Each row was made from one small tree. Brackets hold a mark, then the marks that hang from it, in alphabetical order. Every link used is in the known rows. Write each row's tree.
Known rows
(dulagi motif): [ 1.850  1.881  2.612 -2.954 -0.852 -0.411 -0.026 -0.953 -1.599 -1.225
  1.150  0.793 -0.695 -0.753  0.177 -0.462  0.917 -1.658 -0.012 -1.030
  3.343  0.155 -0.252  0.307  0.363]
(motif dulagi dupu): [ 2.775  1.149  3.136 -1.119  0.274 -0.428  0.361 -0.624 -0.881  0.904
  0.945  2.984  0.435 -0.043 -0.753  1.560  2.296  1.610  0.876 -0.668
  3.506  0.162  1.526  1.226  3.130]
(larofos (fumavit motif) pifi): [ 2.236 -0.017  3.932 -0.674  0.068 -2.071  0.514 -3.902 -1.320 -0.272
  4.161 -0.106 -0.074  0.470 -0.573 -0.357  4.125 -0.854 -1.883 -1.552
  4.470  1.971 -1.667  0.561  0.925]
(larofos fumavit): [ 0.209  0.594  2.182 -1.257 -0.082 -0.990 -0.106 -2.229 -0.419 -1.061
  2.427  1.174  0.632  0.647 -0.821 -0.297  3.282 -1.676 -0.538 -1.671
  1.553  0.048  0.894  0.043  0.351]
(fumavit duzu (motif (dulagi dusak) dupu)): [ 2.765  1.916  3.490 -0.230 -2.099 -0.910  2.555 -2.190 -2.659  1.214
 -0.314  0.992  1.305 -0.267 -1.077  1.554  3.166  1.832  1.621 -2.362
  7.044  0.733  0.687  0.985  3.551]
(larofos (fumavit duzu (motif dulagi)) pifi): [ 2.071  0.904  4.527  0.493 -0.782 -1.732  1.672 -5.052 -1.639  0.377
  4.114  0.230  0.188 -0.341 -0.756  0.468  4.249  0.043 -1.358 -1.533
  6.173  2.189 -1.973  0.458  1.716]
(dulagi dusak (motif dupu fumavit)): [ 2.499  2.090  1.447 -2.788 -3.471  0.346  1.440  1.195 -2.888 -0.364
  0.001  0.270  2.410 -0.832 -1.511 -0.466  1.422 -0.904 -0.260 -0.911
  3.908  0.274  2.420  1.814  0.776]
(fumavit larofos): [ 1.448  1.785  2.650 -2.913 -0.284  0.293 -0.681 -1.610 -0.540  0.598
  2.069  1.840 -0.069  1.574 -0.045  0.093  1.844 -0.464  1.142 -1.542
  2.860 -0.463  0.871  1.317  1.952]
(duzu (fumavit motif)): [ 1.648 -0.220  2.474 -0.907  0.703 -0.392  0.846 -2.351 -0.542  0.116
  1.934  0.925  0.005 -0.353  0.691  0.411  2.940 -0.718  0.469 -1.915
  3.362 -0.105 -1.569  0.134  1.388]
(duzu (fumavit larofos (motif dupu))): [ 2.532  0.621  3.117 -1.990  0.230 -0.133  1.699 -0.564 -0.558  2.122
  1.973  2.534  1.390  1.677  0.705  0.711  3.395  1.079  0.869 -0.724
  3.126  0.223 -0.653  1.635  3.166]
(dusak (dulagi (motif (fumavit larofos)))): [ 2.993  1.618  0.862 -2.651 -3.590 -0.333 -0.688 -1.471 -1.415  1.776
  1.804  1.297  1.933 -0.060 -0.167  0.223 -0.055 -2.137 -0.942 -1.973
  3.957 -0.903  1.287 -0.178  0.671]
(motif fumavit): [ 0.878  0.546  1.459 -1.421 -0.527 -0.133 -0.562 -2.095 -1.316 -0.121
  2.680 -0.143  0.496 -0.675 -1.095 -0.087  1.645 -1.617 -0.572 -2.620
  1.895 -0.312  1.333  1.000  1.355]
(dusak (dulagi motif)): [ 2.688  1.421  1.411 -2.502 -2.454 -1.240 -1.089 -2.002 -1.251  0.340
  0.698  0.963  0.405 -0.620  0.002  0.847 -0.047 -2.201 -0.029 -2.358
  4.007 -0.627  0.455 -0.795 -0.034]
(fumavit duzu larofos): [ 0.136  2.776  2.923 -2.803 -0.809 -0.034  0.203 -3.061 -1.359  0.737
  1.740  0.945  0.177  1.382 -0.493  0.366  1.999 -0.186  1.605 -2.500
  3.984 -0.757  0.564  2.044  2.341]
(fumavit duzu larofos motif): [ 1.409  2.095  3.544 -2.068 -1.177 -0.994  1.479 -3.711 -1.833  1.610
  2.149  0.523  0.217  1.676  0.077  0.535  2.602  0.166  1.084 -2.886
  5.370 -0.039 -0.786  1.243  3.162]
(dulagi dusak (motif dupu (fumavit duzu))): [ 1.478  2.641  1.909 -2.573 -4.006  0.423  2.071  0.170 -3.532 -0.231
 -0.111 -0.464  2.427 -0.711 -1.829  0.105  1.645 -0.885  0.374 -1.703
  4.654 -0.107  2.018  2.458  0.978]
(dusak (dulagi (motif dupu fumavit))): [ 3.018  0.900  0.992 -1.894 -2.998 -1.298  0.188 -0.986 -2.008  1.664
  0.942  0.967  2.206 -0.336 -0.922  1.018  0.297 -1.387 -1.291 -1.563
  3.247 -0.803  2.066  0.595  1.154]
(larofos (fumavit (motif dulagi dupu)) pifi): [ 3.572  0.265  4.536  0.161  0.082 -1.893  1.736 -2.719 -1.331  0.939
  3.593  1.723  0.840  0.484 -0.489  0.623  4.443  1.272 -1.658  0.072
  5.056  2.205 -1.027  0.624  2.599]
(duzu (fumavit larofos (motif dulagi dupu))): [ 3.571  1.042  3.466 -0.994  0.105  0.425  1.988 -0.742 -0.256  2.380
  1.991  3.831  1.318  0.947  1.085  1.130  3.480  2.015  0.883 -0.127
  4.114  0.290 -0.559  0.674  3.807]
(motif dupu fumavit): [ 1.436  0.253  1.750 -1.583 -0.432 -0.576  0.819 -0.732 -1.816  0.914
  2.201  0.890  1.686  0.256 -1.519  0.634  2.074  0.233 -0.516 -1.779
  1.496 -0.393  2.448  2.383  2.614]
(larofos (fumavit duzu)): [-0.836  1.316  2.635 -1.288 -0.339 -1.416  0.529 -3.556 -1.070 -0.965
  2.419  0.524  0.771  0.883 -1.127 -0.012  3.341 -1.717  0.041 -2.275
  2.504 -0.011  0.662  0.535  0.693]

Which tree is each row?
[ 4.764  1.924  4.349 -1.384 -1.764  0.600  0.349 -2.192 -1.549  1.297
  2.229  1.356  0.120 -0.272 -0.348  0.139  2.785  1.291  0.376 -1.093
  8.328  1.900 -0.965  0.692  2.313] : (fumavit (larofos pifi) (motif (dulagi dusak)))
[ 2.726  2.366  2.449 -3.272 -2.541  0.086  1.149  1.173 -2.421 -1.070
 -1.205  1.180  1.281  0.032 -0.969 -0.075  1.403 -0.320  1.109 -0.478
  4.511  0.382  1.530  1.371  0.510] : (dulagi dusak (motif dupu))
[ 3.221  0.226  4.210  0.313 -0.157 -1.765  0.738 -3.805 -1.033  0.206
  4.217  0.849  0.015 -0.400 -0.373  0.064  4.256  0.066 -1.902 -1.053
  5.594  2.302 -1.767 -0.414  1.472] : (larofos (fumavit (motif dulagi)) pifi)
[ 3.316  0.559  2.887 -0.123 -0.507  0.480  1.960 -0.291 -0.883  0.825
  0.396  2.502  1.486 -0.650 -0.028  1.084  3.409  1.241  1.266 -1.135
  5.205  0.360 -0.285  0.526  2.332] : (duzu (fumavit (motif (dulagi dusak) dupu)))
[ 3.076  1.204  1.737 -0.556 -2.256  0.818  0.918  0.105 -1.739  0.992
  0.533  1.627  2.531 -1.025 -2.186  0.744  2.434  0.939  0.286 -1.546
  4.247  0.056  3.038  1.445  2.342] : (motif (dulagi dusak) dupu fumavit)
[ 1.904  1.958  1.237 -2.673 -3.244  0.849  0.337  0.195 -2.539 -1.299
  0.325 -0.561  1.499 -1.784 -1.337 -1.054  1.110 -2.397 -0.223 -1.676
  4.360  0.251  1.387  0.625 -0.359] : (dulagi dusak (motif fumavit))
[ 3.087  1.251  1.538 -2.612 -2.519 -1.415 -0.089 -0.828 -1.574  1.248
  0.110  1.427  1.226  0.279 -0.202  1.158  0.157 -0.788 -0.089 -1.545
  3.846 -0.506  1.379  0.182  0.916] : (dusak (dulagi (motif dupu)))
[ 1.005  0.706  4.293 -0.471 -0.558 -2.173  1.395 -5.338 -2.004 -0.205
  4.075 -0.839  0.128  0.513 -0.707  0.113  4.155 -0.852 -1.092 -2.068
  5.248  1.930 -1.865  1.165  1.276] : (larofos (fumavit duzu motif) pifi)
[ 2.643  0.926  0.629 -1.758 -3.222 -0.838 -0.739 -2.018 -1.577  0.874
  1.471  0.240  1.494 -1.060 -0.520  0.424  0.080 -2.750 -1.222 -2.472
  3.735 -0.751  1.178 -0.571  0.060] : (dusak (dulagi (motif fumavit)))
[ 4.247  0.931  3.296 -0.697 -1.397 -0.767  1.583 -0.795 -1.786  1.027
 -0.224  1.899  1.234 -0.506 -0.829  1.067  2.992  1.854  0.819 -1.690
  6.171  0.616  0.948  0.504  3.131] : (fumavit (motif (dulagi dusak) dupu))
[ 2.316  1.774  3.216 -0.307 -1.882 -0.532  1.589 -3.296 -2.120  0.345
  0.195  0.055  0.333 -1.338 -1.072  0.695  2.951  0.334  1.466 -3.133
  7.540  0.573 -0.077 -0.043  2.194] : (fumavit duzu (motif (dulagi dusak)))
[ 1.546  1.680  0.848 -1.791 -3.573 -0.954 -0.053 -2.737 -2.171  0.975
  1.288 -0.324  1.549 -1.215 -0.874  0.752  0.064 -2.698 -0.866 -3.137
  4.292 -1.084  1.016  0.041  0.270] : (dusak (dulagi (motif (fumavit duzu))))
[ 3.487  1.016  4.072 -0.775  0.304  0.731  0.793 -2.521 -0.249  1.601
  3.820  2.389  0.017 -0.277  1.200  0.451  3.360  0.913  0.121 -0.725
  5.919  1.367 -2.796  0.889  2.331] : (duzu (fumavit (larofos pifi) (motif dulagi)))
[ 1.713  2.058  2.157 -0.387 -2.569  0.683  1.801 -1.109 -2.495  1.067
  0.535  0.837  2.517 -1.095 -2.775  1.177  2.461  0.940  0.901 -2.073
  5.202 -0.074  2.924  2.116  2.556] : (motif (dulagi dusak) dupu (fumavit duzu))
[ 0.973  2.612  4.073 -2.908 -0.407  0.082 -0.224 -3.904 -1.706  0.546
  3.222  0.252 -0.332  1.508 -0.751  0.421  1.942  0.225  1.166 -2.028
  5.282  0.648 -0.564  3.033  1.726] : (fumavit duzu (larofos pifi))
[ 1.768  1.084  3.312  0.270 -0.950 -2.057  2.874 -2.972 -1.569  1.094
  2.050  1.725  1.628  0.553 -0.753  1.023  4.494  0.960 -0.490 -1.699
  4.350  1.029  0.230  0.021  3.136] : (larofos (fumavit duzu (motif dulagi dupu)))
[ 3.049  2.795  2.644 -3.444 -3.587  1.498  0.103 -0.097 -2.664 -0.311
  1.954 -0.102  1.443 -0.629 -0.986 -1.299  1.198 -1.531 -0.426 -0.660
  5.861  1.147  0.696  2.226 -0.149] : (dulagi dusak (motif (fumavit (larofos pifi))))
[ 2.529  1.804  4.908 -2.153 -0.760 -1.372  2.121 -3.545 -2.571  2.572
  2.980  0.330  0.567  2.200 -0.435  0.998  3.114  2.235  0.679 -1.533
  6.233  1.397 -1.039  3.180  3.858] : (fumavit duzu (larofos pifi) (motif dupu))
[ 2.493  1.105  2.959 -2.308 -0.558  0.109  0.445 -1.186 -2.023  2.097
  3.928  0.867  1.596  1.282 -1.430  0.479  2.131  1.147 -0.665 -0.485
  2.935  0.765  1.411  3.672  2.909] : (motif dupu (fumavit (larofos pifi)))
[ 2.995  1.698  2.829 -1.315 -1.216  0.344  0.581  0.091 -1.260  0.220
 -0.669  2.615  1.169 -0.401 -1.558  1.126  2.253  1.510  1.815 -1.019
  5.072  0.267  2.326  1.177  2.185] : (motif (dulagi dusak) dupu)
[ 2.688  1.373  1.410 -0.489 -2.447  1.101 -0.115 -1.087 -1.404 -0.039
  1.079  0.881  1.452 -2.095 -1.966 -0.149  2.162 -0.881  0.300 -2.145
  4.689  0.075  2.249  0.510  1.073] : (motif (dulagi dusak) fumavit)
[ 1.472  0.823  3.535 -1.297 -0.525 -2.128  2.328 -3.107 -2.561  1.362
  1.053  0.229  0.580  1.052 -0.816  1.042  3.037  1.072  0.950 -2.699
  4.511  0.177 -0.067  1.606  3.633] : (fumavit duzu (motif dupu))
[ 2.100  0.845  2.769 -1.741  0.328  0.224  0.836 -1.877 -0.296  1.258
  2.630  2.091  0.429  0.758  1.392  0.082  3.096 -0.056  0.723 -1.579
  3.660 -0.032 -1.397  0.750  1.940] : (duzu (fumavit larofos motif))
[ 3.378  1.516  2.950 -0.907 -1.168  1.472  1.129 -0.843 -0.305  1.101
  1.262  2.617  1.168 -0.133  0.598  0.090  3.286  0.453  1.354 -1.253
  5.785  0.476 -0.828  0.157  2.071] : (duzu (fumavit larofos (motif (dulagi dusak))))
[ 0.225  0.771  3.082 -0.558 -0.737 -2.255  1.832 -4.043 -1.548 -0.151
  2.526 -0.200  0.961  0.758 -0.635  0.193  4.131 -1.326 -0.453 -3.022
  3.632  0.564 -0.491 -0.041  1.724] : (larofos (fumavit duzu motif))
[ 1.515  1.569  2.436 -0.093 -1.413 -0.322  1.764 -1.986 -2.192  1.615
  2.021  1.605  1.868 -0.706 -1.971  1.559  2.109  1.005  0.129 -1.950
  3.676 -0.172  1.935  2.105  3.756] : (motif dulagi dupu (fumavit duzu))
[ 4.308  1.301  3.911 -1.381 -0.865 -0.584  1.706 -1.175 -1.109  2.915
  1.753  3.335  0.909  1.397  0.322  1.165  2.978  2.493  0.575 -0.724
  5.239  0.652  0.067  0.610  4.743] : (fumavit larofos (motif dulagi dupu))
[ 0.750  1.728  1.884 -0.134 -1.400  0.211  0.700 -3.138 -1.747  0.642
  2.342  0.657  0.850 -1.733 -1.591  0.836  1.928 -0.670 -0.204 -2.797
  4.032 -0.075  1.113  0.871  2.423] : (motif dulagi (fumavit duzu))
[ 1.404  1.215  3.300  0.481 -1.142 -1.716  1.829 -4.042 -1.074  0.430
  2.514  1.119  0.820 -0.102 -0.449  0.572  4.230 -0.528 -0.891 -2.514
  4.651  1.039 -0.339 -0.855  2.207] : (larofos (fumavit duzu (motif dulagi)))
[ 3.293  0.783  3.235  0.006 -1.518 -0.985  2.097 -0.948 -1.082  0.634
  1.089  2.327  2.146  0.445 -1.066  0.351  4.561  0.684 -0.345 -1.059
  4.724  1.325  1.208 -0.484  2.258] : (larofos (fumavit (motif (dulagi dusak) dupu)))
[ 2.653  0.690  3.855 -1.533  0.710  0.314  0.503 -2.651 -0.573  1.349
  3.650  1.153 -0.076  0.885  1.190  0.033  3.067  0.328  0.381 -1.069
  4.900  1.254 -2.457  1.627  1.782] : (duzu (fumavit (larofos pifi) motif))
[ 2.369  2.934  1.636 -3.339 -4.005  1.564  0.599  0.725 -2.271 -0.321
  0.681  0.431  1.819 -0.451 -0.824 -1.413  1.316 -1.871 -0.028 -1.081
  4.730  0.184  1.676  1.041  0.408] : (dulagi dusak (motif (fumavit larofos)))
[ 3.531  1.966  2.189 -1.301 -2.679  1.672  1.061  0.444 -1.533  2.147
  0.888  2.721  3.095  0.030 -1.912  0.484  2.451  1.614  0.577 -0.754
  4.471  0.113  3.429  1.860  3.078] : (motif (dulagi dusak) dupu (fumavit larofos))
[ 3.499  0.978  2.985 -0.307 -1.411 -0.178  0.689 -1.677 -1.377  0.075
  0.357  1.273  0.282 -1.324 -0.450  0.338  2.969  0.265  0.718 -2.497
  6.628  0.848  0.292 -0.915  1.976] : (fumavit (motif (dulagi dusak)))
[ 3.319  1.066  4.276 -2.483 -0.208 -0.828  0.047 -3.224 -1.460  1.360
  3.533  0.586 -0.442  1.044  0.439  0.032  2.808  0.515 -0.125 -1.555
  5.712  1.596 -1.707  1.424  2.475] : (fumavit (larofos pifi) motif)
[ 1.869  2.492  2.750 -1.014 -1.907  0.511  1.860 -1.562 -1.934  2.699
  2.644  2.485  2.317  0.566 -1.567  1.321  2.403  1.663  0.414 -1.379
  3.848 -0.096  2.282  2.406  4.403] : (motif dulagi dupu (fumavit duzu larofos))
[ 3.244  1.649  1.177 -2.697 -3.586 -0.553  0.293 -0.513 -1.725  2.696
  1.462  1.757  2.559  0.738 -0.529  0.661  0.267 -0.796 -0.784 -1.350
  3.468 -0.675  2.060  0.495  1.556] : (dusak (dulagi (motif dupu (fumavit larofos))))
[ 3.030  2.098  3.087 -3.304 -1.964  0.216  1.067 -0.066 -2.605  1.166
  3.128  0.968  1.424  0.494 -0.469 -0.319  1.425  0.317 -1.337  0.195
  3.652  0.990  0.242  2.888  1.996] : (dulagi (motif dupu (fumavit (larofos pifi))))
